Each row was made from one walk, in order. Every step used is in the known rows, and no mark comes twice. Write each row's walk.
Known rows:
vuto-boziker: [.20 .32 .06 .18 -.45 -.05 .11 -.08 .03 -.12 .06 .08 -.09 .37 .15 -.19 .32 -.35 -.12 .11 -.09 -.31]
fozaf-nopimus-liniv-mugu: [-.43 .03 .15 .20 -.40 -.21 .16 -.35 -.09 -.03 -.02 -.06 .15 -.38 -.38 .30 .11 .21 .03 .26 -.31 -.30]
nopimus-liniv-mugu-vuto-boziker-fozaf-keme: [-.20 -.18 -.03 .08 -.32 -.10 .09 -.61 -.44 .25 -.29 .24 .40 -.09 -.13 .14 .05 .29 .30 .64 .07 -.25]
keme-fozaf: [.17 .08 .12 .01 .02 .01 -.29 .10 .05 .25 -.02 .42 -.06 .11 .47 -.21 .16 .35 .08 -.19 .00 .17]
kegud-liniv-keme-fozaf-boziker: [-.52 .22 .23 -.08 .14 -.15 -.03 -.29 -.34 .40 -.45 .07 .38 .13 .40 .33 .29 .08 .25 .25 -.37 -.27]
kegud-liniv-mugu-vuto-keme: [-.35 -.27 .34 -.01 -.01 -.01 -.06 -.24 -.35 .36 -.57 -.52 .37 .29 -.02 .09 .17 -.11 .20 .24 -.02 -.50]
boziker-liniv-mugu-vuto-keme: [-.47 -.09 .23 .04 -.08 -.02 -.06 -.15 -.34 .29 -.66 -.16 .03 -.32 .00 -.11 .27 .37 .39 .35 .03 -.32]
boziker-liniv-mugu-vuto: [-.51 -.27 .16 .06 .04 -.03 -.07 -.07 -.40 .40 -.59 -.14 .07 -.32 -.10 -.03 .18 .54 .32 .29 .03 -.32]
vuto-nopimus: [.00 .01 .21 .07 -.61 .00 -.24 .04 -.15 -.28 .02 .11 .10 -.03 .25 -.32 .17 -.26 .03 -.02 .17 -.35]
nizen-liniv-keme: [-.18 .23 .15 .01 -.24 -.48 .10 -.74 -.07 -.17 -.63 .14 .21 -.37 -.34 -.11 -.33 .13 .29 .22 -.22 .16]
vuto-nopimus-liniv-keme-fozaf: [-.19 .07 .22 -.04 -.77 -.08 -.24 -.29 -.46 -.19 -.23 .56 .38 -.27 .29 -.29 .18 -.14 .09 .30 .11 -.19]
nizen-liniv-mugu: [-.15 -.21 .15 .01 -.24 -.54 .12 -.57 -.02 -.07 -.51 -.06 .24 -.18 -.56 -.28 -.31 .40 .35 .09 -.17 .12]
keme-fozaf-boziker-liniv-mugu-vuto: [-.23 .22 .05 .20 -.07 -.05 -.24 -.29 -.10 .54 -.27 .38 .05 .02 .64 .23 .42 .74 .46 .13 -.15 -.22]
kegud-liniv-keme-fozaf-nopimus: [-.51 .18 .35 -.03 .11 -.14 -.07 -.16 -.31 .33 -.44 -.03 .29 .02 .26 .23 .25 .03 .12 .16 -.37 -.32]
keme-fozaf-nopimus-liniv-mugu: [-.12 .09 .22 .14 -.25 -.14 -.17 -.15 -.02 .22 -.04 .37 .05 -.16 .20 .00 .23 .50 .10 .00 -.22 -.04]
nopimus-liniv-keme-fozaf-boziker: [-.36 .23 -.06 -.10 -.28 -.15 .05 -.63 -.40 .14 -.33 .67 .43 -.31 .16 .26 .10 .23 .19 .54 -.18 .13]
boziker-fozaf-nopimus-liniv-keme: [-.38 .06 -.09 .06 .18 -.29 .14 .01 -.14 .18 -.01 .50 -.03 -.41 .11 .14 .36 .56 .24 .35 -.24 -.25]
kegud-liniv-keme: [-.52 .04 .24 -.15 .18 -.12 .06 -.18 -.40 .25 -.48 -.16 .38 .04 .07 .23 .12 -.16 .10 .26 -.28 -.27]
kegud-liniv: [-.44 -.29 .34 -.03 .24 -.08 -.04 .08 -.36 .33 -.13 -.10 .21 .32 .15 .23 .19 .04 -.14 .09 -.20 -.28]
nopimus-liniv-keme-fozaf: [-.28 .09 .01 -.17 -.22 -.11 .01 -.47 -.44 .11 -.37 .64 .40 -.35 .06 .05 .00 .16 .07 .46 -.08 .22]
mugu-fozaf-nopimus: [-.14 .28 .12 .43 -.37 -.15 -.20 .06 -.03 -.07 -.24 -.15 .04 -.09 .24 .40 .12 -.12 .06 .23 .01 -.67]
mugu-liniv-keme: [-.11 .27 -.05 -.06 -.43 .16 -.28 -.31 -.12 .02 -.76 -.11 .38 -.01 -.13 .24 -.08 .06 .18 .24 -.08 -.48]

Write each row's walk:
[-.13 .20 -.09 .04 -.24 -.24 .02 -.31 -.03 -.02 -.48 -.40 .42 -.12 -.09 .11 -.11 .03 .75 .38 -.01 -.37]
liniv-mugu-fozaf-keme
[-.61 .23 -.02 .25 -.33 -.14 .02 -.51 -.23 .29 -.30 .03 .19 -.14 .32 .49 .46 .47 .57 .42 -.21 -.62]
fozaf-boziker-liniv-mugu-vuto-nopimus
[-.10 .15 .26 .21 -.22 -.09 -.24 -.11 -.03 .22 .07 .50 -.05 -.13 .35 .08 .25 .46 -.05 -.03 -.21 -.03]
keme-fozaf-nopimus-liniv
[.10 .20 -.03 .10 -.39 .08 -.07 -.59 .07 .16 -.60 -.44 .26 .05 .02 -.06 .11 -.03 .62 .23 .16 -.35]
liniv-mugu-vuto-keme-fozaf-boziker
[-.37 -.14 -.01 -.02 -.34 -.25 .06 -.47 -.45 .06 -.34 .22 .55 -.21 -.15 .23 -.08 .21 .32 .65 -.01 -.12]
nopimus-liniv-mugu-fozaf-keme
[-.30 .18 .23 .30 -.57 -.08 .06 -.55 -.08 -.06 -.19 -.19 .12 -.34 -.27 .29 .15 .01 .08 .36 -.16 -.44]
fozaf-nopimus-liniv-mugu-vuto-keme
[.09 -.25 .22 .36 -.68 .31 -.43 -.42 -.47 .12 -.30 .02 .20 .01 .19 .09 -.02 -.19 -.12 .28 .54 -.58]
mugu-vuto-nopimus-liniv
[-.23 -.25 .19 .02 -.84 -.16 -.20 -.16 -.50 -.21 -.25 .28 .47 -.14 .09 -.27 .15 -.14 .13 .37 .23 -.41]
vuto-nopimus-liniv-mugu-fozaf
[.11 .24 .19 .41 -.40 .26 -.28 -.39 -.30 .36 -.56 .00 -.07 .11 .36 .05 .24 -.07 .03 .29 .25 -.60]
mugu-vuto-boziker-liniv-keme-fozaf
[-.14 .26 -.13 .03 .43 -.21 .07 -.05 .03 .22 .16 .40 -.08 -.16 .43 .16 .21 .59 .64 .30 -.17 -.13]
boziker-fozaf-keme
[-.12 .73 -.16 -.08 -.14 -.11 .01 -.53 .04 .09 -.46 .25 .25 -.26 .35 .15 .14 .06 .55 .22 -.24 .00]
liniv-keme-fozaf-boziker
[-.44 .33 .14 .21 -.40 -.16 .15 -.48 -.13 -.11 -.11 .08 .14 -.53 -.23 .42 .10 .03 -.01 .35 -.35 -.27]
fozaf-nopimus-liniv-keme
[-.51 -.27 .24 .08 -.17 -.03 -.15 -.06 -.45 .30 -.59 -.10 .10 -.33 -.01 -.13 .25 .46 .34 .29 .08 -.44]
boziker-liniv-mugu-vuto-nopimus
[.04 .28 .24 .24 -.14 -.04 -.25 .02 .18 .17 .07 .25 -.18 -.06 .39 .00 .26 .37 .05 -.21 -.20 -.10]
keme-fozaf-nopimus
[-.69 -.08 .20 .10 -.06 -.28 -.02 .12 -.34 .24 -.56 -.06 .09 -.41 -.01 .06 .31 .53 .37 .35 -.18 -.45]
boziker-liniv-mugu-fozaf-nopimus
[.30 .44 .17 .37 -.45 .34 -.38 -.59 .02 .19 -.41 -.12 -.06 .20 .59 .16 .21 -.20 .25 .21 .31 -.42]
mugu-vuto-keme-fozaf-boziker
[-.41 -.06 .27 .04 -.07 -.02 -.16 -.11 -.32 .37 -.66 -.03 .02 -.28 .16 -.19 .32 .50 .42 .29 .02 -.27]
boziker-liniv-mugu-vuto-keme-fozaf
[-.46 .32 -.03 .33 -.23 -.23 -.15 -.10 -.27 .20 -.36 .20 .16 -.01 .61 .62 .35 .24 .34 .50 -.06 -.65]
mugu-fozaf-boziker-liniv
[.11 .41 .25 .38 -.39 .30 -.39 -.53 -.09 .28 -.48 -.03 -.10 .09 .64 .18 .31 -.03 .27 .27 .26 -.45]
mugu-vuto-keme-fozaf-boziker-liniv
[-.31 .26 .04 .08 -.02 -.18 -.15 -.18 -.05 .45 -.16 .48 .04 .00 .62 .15 .46 .77 .48 .09 -.29 -.09]
keme-fozaf-boziker-liniv-mugu
[-.25 -.01 .00 .16 .00 -.19 .05 -.10 -.10 .21 -.12 .28 -.04 -.28 .12 .05 .43 .48 .32 .38 -.06 -.40]
boziker-fozaf-nopimus-liniv-mugu-vuto-keme
[.05 .35 .25 .53 -.48 .23 -.27 -.43 -.23 .32 -.51 -.08 -.13 .02 .32 .16 .30 -.05 .02 .28 .14 -.73]
mugu-vuto-boziker-liniv-keme-fozaf-nopimus
[.02 .60 .33 .04 -.54 -.09 -.10 -.35 .17 -.18 -.23 .15 -.03 -.09 .38 -.28 .42 -.13 .32 .18 -.17 -.04]
vuto-keme-fozaf-nopimus-liniv-mugu
[-.57 .26 .17 -.10 .12 -.14 -.08 -.03 -.36 .29 -.58 .41 .01 -.51 .31 -.07 .30 .50 .33 .27 -.23 -.01]
boziker-liniv-keme-fozaf
[-.27 .14 .15 .40 -.46 -.19 -.18 -.07 -.24 -.02 -.23 .09 .16 -.15 .20 .48 .12 -.03 -.03 .41 .01 -.60]
mugu-fozaf-nopimus-liniv
